Each row comes from the steps of one path. Every step used is in the known rows, and no mark comes twice. Write the path behind each row, first mark first.
Known rows
totu, vomos: [ -5   4 -25 -49  47  25  16  29  19 -40  12 -12  27 -19 -10  -6   1 -27
  25  -3 -33  -5 -28  14 -27  -6]
gigep, dakolo, gilag: [ -7 -26 -43 -46 -26  -8 -19  40  -1 -58   7   9 -13 -26 -10  11  -4 -12
  -8  13   4 -10   1   6  -8 -24]
totu, vomos, gilag: [ 22  -1 -42 -42  53  25  23  12 -11  32   8  18  22 -52  -9 -17  -2 -24
  -7 -19 -27  -5 -18  -1 -33   6]
gigep, dakolo, gilag, suzap, levob: [-11 -25 -10   0 -27  25 -18  28  19 -70   5  10  -9  -6  31  -8 -14  14
  23   9  -1 -22 -29  -2  -4  18]
babin, gigep, vomos, gilag, gezu: [ 47  33 -13 -18 -23 -13  27  27 -70  42 -27  22  49 -19  17 -37   1 -18
  -2 -53  -1 -17  -5  -7  -8  18]
suzap, levob: [ -2   3  15  -2  -7  14  13  24  -6 -13   0   3  44   4  46  -2  -4   5
  18  -2   6 -36 -18  -5 -23  37]
gilag, dakolo: [ 25   5 -49 -41   6 -26  27  45 -28   3  -5 -26  50   5  23  -3  19 -18
  34 -18  -3 -15   5  25 -27 -11]
gilag, gezu, gigep, vomos, totu: [ 23  28  36  12  -9 -17  12  27 -66 -32   2 -29  48 -16  37 -29 -25 -35
  26  -2  -4  27 -27  46  21  12]
levob, suzap: [ 20  13 -18 -18  13  16  15  25  36 -34  -6  -6   8   2 -10 -13  -2 -13
  -2   6 -16 -30 -23   7 -40  45]
dakolo, gilag, gezu: [ 22   8 -47 -38 -30 -20  11  38 -75 -48 -20 -10  25   3 -21   1   1   5
   9 -52  25 -25  25 -22  14  -6]
suzap, gilag, dakolo: [ 22  25 -32 -66  -6 -25  42  61 -24   5 -21 -31  63  12  45 -23  24 -21
  45  -7   7 -11  -2  34 -45  -1]
vomos, gilag, dakolo: [ 45   1 -59 -40  13 -24  33  31 -48  53  -8  -7  48 -23  23 -13  17 -19
  11 -27   1 -12  10  15 -33  -3]
dakolo, gilag, gezu, gigep, vomos, totu: [ 20  15  25   9 -23 -28   3  26 -76 -50  -2 -28  32 -19  25 -29 -26 -33
  20  -8   8  29 -22  32  31   9]
gigep, vomos: [ -3  10  16 -17 -30  -2   2  49 -12 -29 -24   9  24 -13  15 -16 -28 -43
   7 -16 -11  -7 -23  33  -9  19]
dakolo, gilag: [  6 -25 -50 -34 -15 -11  -6  26 -22 -47 -11   5  -9 -11 -32   8  -3  -4
  -2 -22  13 -20  12 -21   3  -7]
gigep, gezu: [  8  17 -30 -53  10  -2 -13  37  24 -22  21   1  -6 -34  24  11  11   0
 -11   7 -40 -31 -24  -9 -32  22]
babin, gigep: [ 31   4 -17 -11  20   1  14   7  27  24  -4  17  19   6   2 -19  29   1
  16  -5 -29 -23 -16 -28 -23  -2]
dakolo, gilag, gezu, gigep, suzap, levob: [  2 -22  15   7 -32   0   0  37 -59 -35 -12 -18  63  -1  38   1 -23   1
  42 -42  52 -37   6 -50   8  18]
gezu, gigep, vomos, gilag, suzap: [ 26 -19 -12   5  10  21  -2  33  -3  -6  -4  27 -13 -46  10 -32 -31 -29
   9 -20 -28  -2 -32   8   9  17]
totu, vomos, gilag, gezu: [ 38  29 -44 -46  24   7  35  26 -66  16  -4  -1  50 -29  -2 -17   1 -12
   5 -47  -7 -14  -2  -6 -16   2]
suzap, gilag, gezu, gigep, dakolo: [  7  13   6 -45  -6 -16   7  70 -12 -24  25 -15  46 -32  63  -8  -7 -31
  16  34  -5  -6 -26  24 -15 -15]
vomos, gilag, suzap: [ 33 -14 -58  -9  28  36   4  18   0   2  -4  30 -18 -36 -18 -15 -11   6
   6 -25 -31  -9 -11  -2 -11  12]
gezu, gigep, dakolo, gilag: [ -4 -42 -23 -34 -15 -23 -24  44   2 -58  24   0  -9 -39   7  11 -11 -26
  -5  25   6 -10  -8  -7  10 -32]
levob, suzap, gilag, gezu, gigep: [ 28  26  15 -29   4 -20  30  55 -26 -19   3 -30  52  -7  47 -28  -5 -24
  29  -3   8 -28 -22 -10  -6  22]

Write each row's path
[  7  -2  -1 -32   0 -17  -2  59 -15 -31  37 -13  36 -34  48   5 -11 -31
  10  29 -11  -8 -19  17   0 -24] : gilag, gezu, gigep, dakolo
[ 15  32   0 -51  -2  17  33  47  31 -23 -24 -11  29   7  23 -35   7 -11
  16  11  -5 -23 -27  22 -60  53] : levob, suzap, gilag
[ 14  -2  -6 -43  22  -7   4  49 -14  -7  42  -8  39 -59  45  -5 -10 -40
   3  26 -20   0 -32  18 -10 -24] : totu, vomos, gilag, gezu, gigep, dakolo
[ -4 -24 -13   8 -21  24  -8  22   6 -64  -6   8  -6   7  14 -11 -13  20
  27 -13   7 -28 -21 -18   3  29] : dakolo, gilag, suzap, levob
[ 23 -12 -15 -18  -5 -38   5  41 -62 -36  10 -19  30 -17  10  -3 -10 -18
  16 -24  20 -25   5 -39  34 -14] : dakolo, gilag, gezu, gigep
[ 13  -3 -16 -29   5   5  -5  27  47   0  19  18  12 -17  29 -10  21 -14
   5  35 -36  -8 -29  12 -37 -18] : babin, gigep, dakolo
[  0 -46 -44 -16  -3  10 -29  42  25 -85  20   6 -40 -28  -8  -3 -17  -7
  18  13 -18  -3 -20  -2  19 -24] : gezu, gigep, dakolo, gilag, suzap
[ 36  -2 -14 -28  -7 -40  26  46 -49  44  -9  -8  53 -34  48 -28  -5 -54
  13 -21   3  -6  -9  23 -12   1] : gezu, gigep, vomos, gilag, dakolo
[ 13 -31 -25 -15 -15  -6  -4  46 -71 -36 -15 -25  51 -15  -7   8 -25  -9
  39 -58  43 -22  26 -53  17 -18] : dakolo, gilag, gezu, gigep, suzap
[ 22 -15 -20 -22  21  11  11  39 -64   3  -4 -18  67 -33   5  -5 -22 -21
  37 -56  20 -13   6 -40  -1 -13] : totu, vomos, gilag, gezu, gigep, suzap
[ 20   1 -23 -50  -6 -22  34  69 -37   8 -23 -45  81   4  49 -18  10 -25
  64 -22  25  -9   6  11 -36 -10] : gezu, gigep, suzap, gilag, dakolo
[ -2  -7  39  -1 -16 -20   0  54  -9 -28  -1   0  28 -27  38 -19 -37 -58
  14  -2 -10  -8 -36  16  14  12] : gezu, gigep, vomos
[ -9 -36   8   8 -20  15 -20  32  17 -69  18   4  -7 -13  42 -10 -20   2
  26  19   1 -22 -36 -12  11  13] : gezu, gigep, dakolo, gilag, suzap, levob
[  7  -2  29 -10 -44 -38  -3  60 -54 -48 -11 -10  33 -18  28 -23 -32 -52
  12 -27  14 -15 -19   1  32   3] : dakolo, gilag, gezu, gigep, vomos
[ 27  -7  12  -5   0 -11  10  33 -34  41  -3  28  26 -59  31 -25 -29 -52
 -16 -14  -8  -8 -22   3  -1  20] : gezu, gigep, vomos, gilag
[ 19 -11  15  11 -14  12  11  29 -63  18  -5  -3  76 -18  52  -7 -24   0
  31 -41  41 -34  -3 -44 -10  31] : vomos, gilag, gezu, gigep, suzap, levob
[ 17  -6 -10  11   6  38   6  12  -2   2  -2  26  13 -16  35 -19 -11  17
  16 -13  -9 -28 -27 -11 -17  44] : vomos, gilag, suzap, levob
[ 20  38 -26 -51 -29   9  33  61 -69 -15 -42 -22  76  12  17 -13  -2   5
  44 -56  34 -18  19  -6 -28   9] : gigep, suzap, gilag, gezu
[ 28  25  24  16  -3  -2  10   5 -17  -7 -12  -3  25  -3  23 -41  -1 -22
  23   4 -26  30 -33  42  -8  16] : babin, gigep, vomos, totu
[ 44   2 -13 -12  20 -25  21  35 -67  27  15  -6  49 -40  29  -9 -10 -21
   3 -21   5 -23  -2 -29  14  -1] : vomos, gilag, gezu, gigep
[ 37  33 -17 -26 -27  -9  25  40 -88  25 -26  13  49 -25  13 -23 -16 -22
  -6 -55   8 -15   1  10  -3  18] : gigep, vomos, gilag, gezu
[ -2 -20   2 -26  12  -9 -11  54  23 -24  42  -1  19 -44  44  10 -13 -36
   2  50 -21  -5 -28  21 -11 -21] : gezu, gigep, dakolo
[  6  -2   2 -39   0  12  20  60 -17 -11 -20 -18  59 -13  31 -12 -12 -14
  48 -15  24 -12  -4 -14 -29   6] : gezu, gigep, suzap, gilag
[ 14  30  52 -20 -39 -22  17  69 -22 -38 -22 -16  49 -10  55 -44 -30 -57
  21 -10   6 -15 -41  26  -1  37] : levob, suzap, gilag, gezu, gigep, vomos
[ 33   4  -9 -22  40 -16  24  34 -54  14  22 -11  50 -44  24 -16  -8 -31
  12 -18  -7 -17 -15 -24  12  -6] : totu, vomos, gilag, gezu, gigep
[ 19 -17 -16  -9  -2  -1   4  48 -61 -18 -10 -27  66 -14   7   9 -24 -10
  44 -49  30 -20  17 -37   7 -13] : gilag, gezu, gigep, suzap
